Every row comes from one small tree of marks. The marks that hang from a mark follow it in brackets, in alphabetical order. Every link used is in the known rows. Which tree was each row made from?
Known rows:
nalu(rovikif(vune) sederod(dovo(modu))): [3.44 0.74 -1.09 -2.31 2.45 1.93 0.41 -5.13 -0.89 -0.47 -3.50 -2.63 -4.91 -2.20 5.40 -0.46 0.98 -0.29 -0.40 -0.92 1.11 -0.11 2.99 -0.70]
vune(mago rovikif(nalu)): [0.95 0.07 0.71 -1.18 0.20 -0.18 1.25 0.13 0.93 0.08 -0.17 -2.22 -0.11 -2.84 -1.09 1.15 0.19 -0.35 -0.53 -2.02 -2.54 -2.38 0.78 0.00]
dovo(modu): [2.54 0.02 -0.54 -0.83 0.42 0.00 0.00 -4.20 -0.38 0.19 -0.46 -4.90 -0.11 -1.59 0.84 -0.66 0.54 -0.38 0.11 -2.15 1.04 -0.18 1.80 -0.45]
mago(vune(fibu(tirid) modu)): [1.26 -3.63 -1.75 1.46 1.61 -0.28 -0.96 1.32 -2.02 1.72 -0.70 1.43 1.61 -0.70 -0.31 -1.33 1.12 -0.33 0.28 -1.63 2.07 -0.02 1.66 -0.62]
vune(fibu(tirid) modu(dovo)): [1.01 -2.71 -0.23 0.50 -0.79 0.83 -1.46 -0.57 -2.63 0.84 -1.70 -0.30 4.69 -0.78 -0.94 -1.33 0.90 -0.24 0.57 -1.41 5.32 -0.21 1.77 -1.11]
fibu(tirid vune(rovikif(nalu(sederod)))): [2.05 -2.58 -0.32 -1.28 2.37 0.91 -0.42 1.99 -0.35 1.47 -1.81 -0.09 -1.53 -2.04 2.32 0.49 0.81 -0.06 0.35 1.37 -0.93 -2.17 2.72 2.18]
vune(mago modu(dovo) rovikif(nalu)): [0.20 0.01 2.16 -1.17 -2.68 0.92 0.35 0.60 -1.65 0.21 0.22 -0.67 1.49 -2.67 -0.38 0.06 -0.38 -0.55 -0.20 -1.36 -0.69 -1.90 -0.48 -4.02]
tirid(mago): [1.58 0.58 -0.30 -0.75 -1.45 -0.38 -0.47 -2.84 -1.15 -0.12 -0.27 -2.97 1.34 -1.59 -1.15 -0.20 0.79 -0.26 0.20 -0.48 -1.39 -0.21 1.57 -0.29]
fibu(tirid vune): [2.40 -2.08 -3.15 -0.01 -0.02 -0.26 -1.13 -0.90 -0.92 1.72 -1.95 -1.10 4.21 -1.61 1.25 -0.71 1.21 0.06 0.50 0.03 0.10 -0.43 1.92 3.00]
fibu(tirid vune(mago modu rovikif)): [0.64 -2.40 -0.30 0.87 -0.72 -0.30 -0.84 1.46 -1.46 2.36 -0.19 1.26 5.78 -2.70 1.39 -0.50 0.74 -0.74 0.59 -3.38 -0.88 -0.85 0.26 -0.68]
rovikif(nalu vune): [3.03 -0.91 0.42 -2.19 1.61 0.69 0.98 -1.02 0.83 -0.41 -1.38 -3.82 -2.24 -2.30 2.50 -0.25 1.11 0.78 -1.23 1.05 -1.52 -1.02 0.83 -0.52]
fibu(tirid vune(mago modu)): [1.36 -1.08 -1.37 -0.60 -0.55 0.37 -0.95 -0.60 -1.22 1.61 -0.01 0.97 6.90 -2.21 1.33 -1.26 1.01 -0.39 -0.21 -2.68 -1.31 -0.47 0.54 -1.14]
rovikif(nalu vune(mago)): [2.43 0.70 0.47 -3.04 1.38 0.47 1.71 -2.35 1.55 -0.54 -0.83 -3.06 -0.36 -3.03 1.42 0.17 0.99 0.65 -1.74 -0.37 -3.43 -1.81 -0.06 -1.99]
sederod(dovo): [2.50 0.44 -3.04 -1.32 -0.43 -0.01 -0.56 -3.55 -0.54 -0.38 -1.82 -2.59 1.23 -2.09 -0.31 0.08 0.93 -0.41 -0.02 -1.08 2.33 -0.33 2.53 2.11]
vune(fibu(tirid) mago rovikif(nalu)): [0.65 -1.14 0.47 -0.61 2.65 0.09 0.81 1.62 1.22 1.13 -1.23 -0.94 1.18 -2.46 -1.97 1.27 0.76 -0.12 0.16 -2.32 -0.24 -2.55 2.08 1.61]
tirid(fibu): [1.73 -1.87 -2.67 -0.28 0.35 -0.08 -1.16 -3.99 0.44 0.05 -0.99 -3.04 2.37 -0.98 -0.90 0.46 1.49 0.30 -0.12 0.17 3.60 -0.47 1.09 1.93]
nalu(rovikif sederod): [1.99 -1.13 -2.16 -0.17 -0.13 0.97 0.39 -2.03 -1.92 -0.89 -2.67 -1.57 -0.33 -0.93 2.55 -0.01 1.16 -0.85 -0.86 -1.12 -0.40 -1.01 2.81 0.69]
nalu(rovikif(vune(mago modu)) sederod): [1.67 -0.68 0.64 -1.26 0.58 1.62 1.18 -2.55 -1.63 -0.78 -1.51 0.72 1.28 -2.08 5.24 -0.69 1.32 -0.67 -2.08 -3.07 -2.08 -0.72 0.25 -4.73]
tirid(fibu(vune(modu rovikif)) mago): [0.23 -2.73 2.19 0.95 -1.86 0.60 -2.59 -0.02 -1.82 2.02 0.48 1.08 1.89 -2.19 0.94 0.34 0.48 0.32 1.41 0.31 0.50 0.33 0.29 -0.04]
mago(vune(fibu modu rovikif(nalu))): [0.71 -3.49 2.40 1.13 1.41 0.64 0.03 4.48 -1.58 1.36 0.19 1.26 -4.20 -2.09 0.44 0.22 0.03 0.10 0.21 -1.09 -0.09 -1.31 1.12 -0.82]
modu(dovo): [1.84 -0.58 -2.14 -0.67 -2.63 -0.25 -0.65 -3.33 -2.09 -0.14 -2.03 -3.40 2.93 -1.33 -1.04 -0.52 0.48 -0.13 0.07 0.64 3.00 -0.77 0.76 -0.60]
fibu(vune(rovikif(nalu))): [1.88 -1.88 0.73 -0.28 -0.30 0.50 -0.28 2.38 -0.43 1.31 -1.14 -1.37 -1.57 -3.04 1.83 0.85 0.16 0.42 0.36 0.62 -2.10 -1.65 1.45 2.48]
tirid(fibu(vune) mago): [1.45 -0.97 -1.17 -0.68 -0.86 0.49 -2.42 -3.55 -0.90 1.08 -0.72 -1.13 2.49 -1.77 -0.58 0.46 0.84 1.05 0.92 2.19 -0.05 0.05 1.11 1.97]

Which tree is each row?
[3.25 -0.78 0.57 -3.47 3.18 1.51 1.09 -2.46 0.76 -0.97 -1.56 -2.33 -3.80 -1.92 3.38 0.19 1.36 0.59 -1.83 1.72 -0.63 -1.81 1.40 -2.02] | rovikif(nalu(sederod) vune)
[0.02 -0.71 0.76 0.12 -3.41 -0.19 -0.12 -1.19 -2.56 0.58 -0.17 -0.67 4.34 -2.33 -0.43 -0.21 -0.08 -0.94 0.05 -2.86 1.52 -1.17 -0.98 -4.36] | vune(mago modu(dovo) rovikif)
[0.81 -3.99 -2.16 2.33 2.18 -1.64 -0.48 2.20 -1.19 2.28 -2.10 -0.09 -0.54 -1.28 -1.23 0.31 0.90 -0.23 1.08 -0.86 2.25 -1.13 1.50 2.46] | mago(vune(fibu(tirid) rovikif))
[0.13 -1.74 2.53 1.03 -0.25 0.27 0.31 0.15 -1.02 0.66 0.19 0.59 2.74 -2.63 -0.85 0.84 0.49 -0.56 -0.11 -5.64 1.99 -1.06 0.54 -2.03] | vune(fibu mago modu rovikif)
[3.40 2.22 -0.04 -4.37 3.01 2.47 0.23 -4.45 0.30 -0.95 -1.05 -2.90 -5.86 -2.06 1.33 0.17 0.32 -0.22 -0.36 0.29 1.01 -1.31 4.02 -0.62] | rovikif(nalu(sederod(dovo(modu))))
[2.13 -2.64 -0.05 0.85 1.04 1.03 0.66 -0.79 -1.01 0.13 -3.83 -2.04 -0.61 -1.97 2.68 0.16 1.33 0.59 -0.60 -1.50 0.97 -0.22 1.80 1.80] | nalu(rovikif(vune(fibu)))
[1.66 -3.47 0.76 -0.07 0.44 0.87 -0.95 -0.98 -1.96 1.09 -2.42 -0.73 3.59 -1.24 1.40 -1.59 1.36 0.43 0.11 -0.58 5.30 0.15 0.65 -2.58] | rovikif(vune(fibu(tirid) modu(dovo)))
[0.44 -2.84 -0.86 1.72 -3.02 -0.89 -0.95 1.34 -4.04 1.44 -0.57 0.35 0.27 -1.49 0.43 -0.93 -0.18 -0.77 0.73 -0.33 1.85 -0.42 -0.93 -3.33] | mago(vune(modu(dovo) rovikif))
[1.25 -0.75 -0.05 -0.19 1.03 -0.15 -1.03 -1.50 -0.83 0.83 -1.36 -1.43 2.85 -1.08 -2.40 -0.16 1.17 0.11 0.86 -0.93 0.81 -0.24 2.92 1.75] | vune(fibu(tirid(mago)))
[0.30 -1.15 3.72 -0.34 0.88 1.32 0.87 1.88 -0.02 0.38 0.38 0.58 -0.08 -2.85 -0.57 1.00 0.17 -0.09 -0.42 -3.87 -0.47 -1.86 1.12 -1.90] | vune(fibu mago modu rovikif(nalu))
[0.81 -1.00 -0.65 0.11 1.00 -1.26 -0.37 3.35 -0.89 1.79 -0.29 -0.89 -3.14 -1.47 -0.50 -0.14 0.31 -0.33 1.19 1.92 -4.56 -1.20 1.50 0.84] | fibu(tirid(mago(vune(rovikif(nalu)))))
[1.13 -1.04 1.93 -1.15 -0.86 1.22 0.09 -3.34 -1.72 0.03 -1.52 -0.21 3.34 -2.55 0.24 -0.48 0.63 0.62 -0.89 -2.10 3.42 -0.58 -0.95 -5.49] | rovikif(vune(fibu mago modu(dovo)))
[1.72 -2.79 -3.45 1.04 2.42 -1.06 -0.61 -0.03 -1.00 1.54 -2.05 -0.40 0.93 -0.87 -1.44 -0.49 1.22 0.15 0.37 -0.08 2.05 -0.71 1.94 2.31] | mago(vune(fibu(tirid)))
[1.99 0.02 1.97 -2.77 0.90 1.40 1.32 -1.20 0.67 -0.37 0.38 -1.43 0.55 -2.88 2.65 -0.62 0.96 0.30 -1.85 -1.87 -3.01 -1.16 -0.62 -4.72] | rovikif(nalu vune(mago modu))
[0.24 -3.69 1.02 1.77 -1.13 0.15 -1.26 1.37 -2.69 1.67 -1.70 0.12 3.72 -1.21 -0.64 -0.55 0.61 -0.57 1.20 -2.14 5.68 -0.58 1.47 -0.50] | vune(fibu(tirid) modu(dovo) rovikif)
[1.44 -1.88 -1.03 0.43 0.73 -0.82 0.49 2.54 -0.60 1.06 -0.69 -1.62 -4.28 -1.98 0.46 0.36 0.11 -0.14 0.13 1.12 -2.28 -1.81 0.73 0.99] | mago(vune(rovikif(nalu)))
[1.52 -0.76 -2.71 -0.93 -0.16 0.32 -1.21 -4.63 0.47 0.95 -0.94 -0.76 4.77 -2.39 -0.82 0.96 0.95 0.89 -0.16 0.13 0.64 -0.99 0.13 0.80] | tirid(fibu(vune(mago)))
[2.13 0.07 2.31 -3.83 2.47 2.15 1.52 -2.36 0.39 -1.05 0.28 -0.20 -1.08 -2.43 3.56 -0.31 1.14 0.12 -2.34 -1.30 -2.14 -1.72 0.03 -6.25] | rovikif(nalu(sederod) vune(mago modu))
[0.90 -1.30 -1.62 0.40 -0.57 -0.86 -1.33 0.64 -2.79 1.42 0.66 0.68 1.77 -0.65 0.26 -2.00 0.89 -0.79 0.68 -0.12 -2.44 0.50 0.79 -2.01] | fibu(tirid(mago(vune(modu))))
[3.18 -0.17 1.29 -3.94 2.80 2.92 0.40 -2.17 -0.09 -1.08 -0.97 -0.21 -4.40 -2.49 4.24 -0.48 1.17 0.13 -1.58 0.33 0.92 -0.76 2.08 -3.12] | rovikif(nalu(sederod(dovo)) vune(modu))
[0.36 -1.76 -0.66 0.87 1.46 -1.09 0.19 -0.50 0.43 1.33 -1.73 -0.64 3.96 -2.14 -2.24 1.03 1.06 -0.50 0.58 -3.88 2.01 -1.73 1.47 1.78] | vune(fibu(tirid) mago rovikif)
[0.17 -3.65 0.84 2.12 -1.52 -0.17 -1.07 1.84 -4.04 1.61 -1.35 1.25 -0.75 -1.61 -0.95 -0.28 -0.21 -0.12 0.87 -0.82 4.32 -0.60 -0.15 -2.58] | mago(vune(fibu modu(dovo) rovikif))
[2.41 -2.43 0.06 -0.40 2.64 1.87 0.71 -1.92 -1.26 -0.61 -3.93 -0.67 -2.43 -1.59 3.52 0.41 1.54 0.43 -1.20 -1.09 1.87 -0.84 2.46 0.02] | nalu(rovikif(vune(fibu)) sederod)
[2.64 -1.84 2.33 -1.84 0.92 1.56 0.56 0.24 0.03 -0.20 -0.08 -1.94 -1.67 -2.25 3.97 -1.06 1.08 0.33 -1.32 -0.30 -1.70 -0.44 0.38 -3.21] | rovikif(nalu vune(modu))
[0.12 -1.45 -1.22 0.04 -2.43 0.13 -2.49 -2.61 -3.34 0.92 0.18 0.44 1.16 -0.47 -1.60 -0.97 0.27 0.34 0.82 3.01 1.40 0.38 -0.71 -3.84] | tirid(fibu mago(vune(modu(dovo))))
[-0.06 -2.66 2.98 1.64 0.18 -0.06 -1.37 1.87 -1.85 1.65 -0.08 0.71 2.27 -1.50 -0.90 -0.26 0.82 -0.58 1.41 -3.08 1.49 0.02 2.15 -0.04] | vune(fibu(tirid(mago)) modu rovikif)
[0.98 -0.52 -0.17 0.28 -1.57 -0.44 -0.94 -0.33 -3.07 0.62 0.97 0.30 -0.09 -1.18 -0.12 -1.41 0.36 -0.43 0.03 -0.45 -2.50 0.44 0.11 -3.52] | tirid(mago(vune(modu)))
[2.99 1.28 -1.60 -3.80 2.07 1.92 0.31 -2.75 0.17 -1.40 -1.67 -1.55 -3.58 -1.98 0.57 0.59 0.76 -0.19 -0.94 0.87 1.21 -1.72 3.66 0.62] | rovikif(nalu(sederod(dovo)))
[0.52 -1.60 -2.15 1.38 0.08 -2.26 -0.91 1.36 -1.81 2.07 -0.69 -0.56 0.12 -1.19 -0.84 -0.40 0.68 -0.71 1.58 0.67 -2.29 -0.57 0.79 0.97] | fibu(tirid(mago(vune(rovikif))))
[0.84 -1.00 2.36 -0.82 -1.12 1.15 0.05 2.26 -0.78 1.29 0.66 0.93 0.80 -3.45 1.81 0.42 -0.11 -0.09 -0.22 -2.13 -3.65 -1.67 0.08 -1.78] | fibu(vune(mago modu rovikif(nalu)))
[2.48 0.43 -3.33 -1.18 0.39 1.44 0.04 -2.73 -1.78 -1.11 -3.40 -1.18 -1.45 -1.54 2.15 0.34 1.01 -0.88 -0.47 -1.35 1.05 -0.79 3.84 2.08] | nalu(rovikif sederod(dovo))
[0.43 -4.51 -0.40 2.69 1.56 -0.79 -0.91 3.41 -2.21 2.48 -0.73 1.47 0.51 -1.17 0.29 -0.58 0.82 -0.65 1.06 -2.28 2.64 -0.39 1.04 0.20] | mago(vune(fibu(tirid) modu rovikif))
[0.34 -1.25 0.73 0.26 -3.96 0.27 -0.88 -0.21 -3.01 1.53 -0.74 1.18 4.58 -3.02 0.48 -0.13 -0.31 -0.26 0.46 -1.84 0.77 -1.01 -1.09 -3.44] | fibu(vune(mago modu(dovo) rovikif))
[0.47 -2.17 1.61 1.18 -1.54 -0.22 -2.03 2.53 -2.50 2.49 0.16 1.25 3.07 -2.10 1.52 -0.85 0.61 -0.60 1.60 -1.13 -1.61 0.29 1.22 0.00] | fibu(tirid(mago) vune(modu rovikif))
[-0.21 -2.60 0.49 1.49 -0.78 -0.75 -2.07 0.20 -2.23 1.66 1.06 0.88 -0.88 -1.11 -0.46 -0.03 0.49 -0.23 1.21 0.44 -0.09 0.18 -0.58 -2.00] | tirid(fibu mago(vune(modu rovikif)))
[0.55 -1.59 -0.92 0.28 -0.51 -0.11 -2.01 -1.90 -1.99 0.85 1.09 0.49 0.52 -0.70 -0.76 -0.75 0.74 0.11 0.48 1.31 -0.45 0.59 -0.07 -2.73] | tirid(fibu mago(vune(modu)))
[0.77 -1.07 -1.36 -1.05 -2.92 1.30 -2.03 -3.79 -2.09 1.15 -0.64 0.91 6.29 -2.09 -0.46 -0.33 0.37 0.68 0.14 0.69 2.34 -0.47 -1.01 -2.83] | tirid(fibu(vune(mago modu(dovo))))
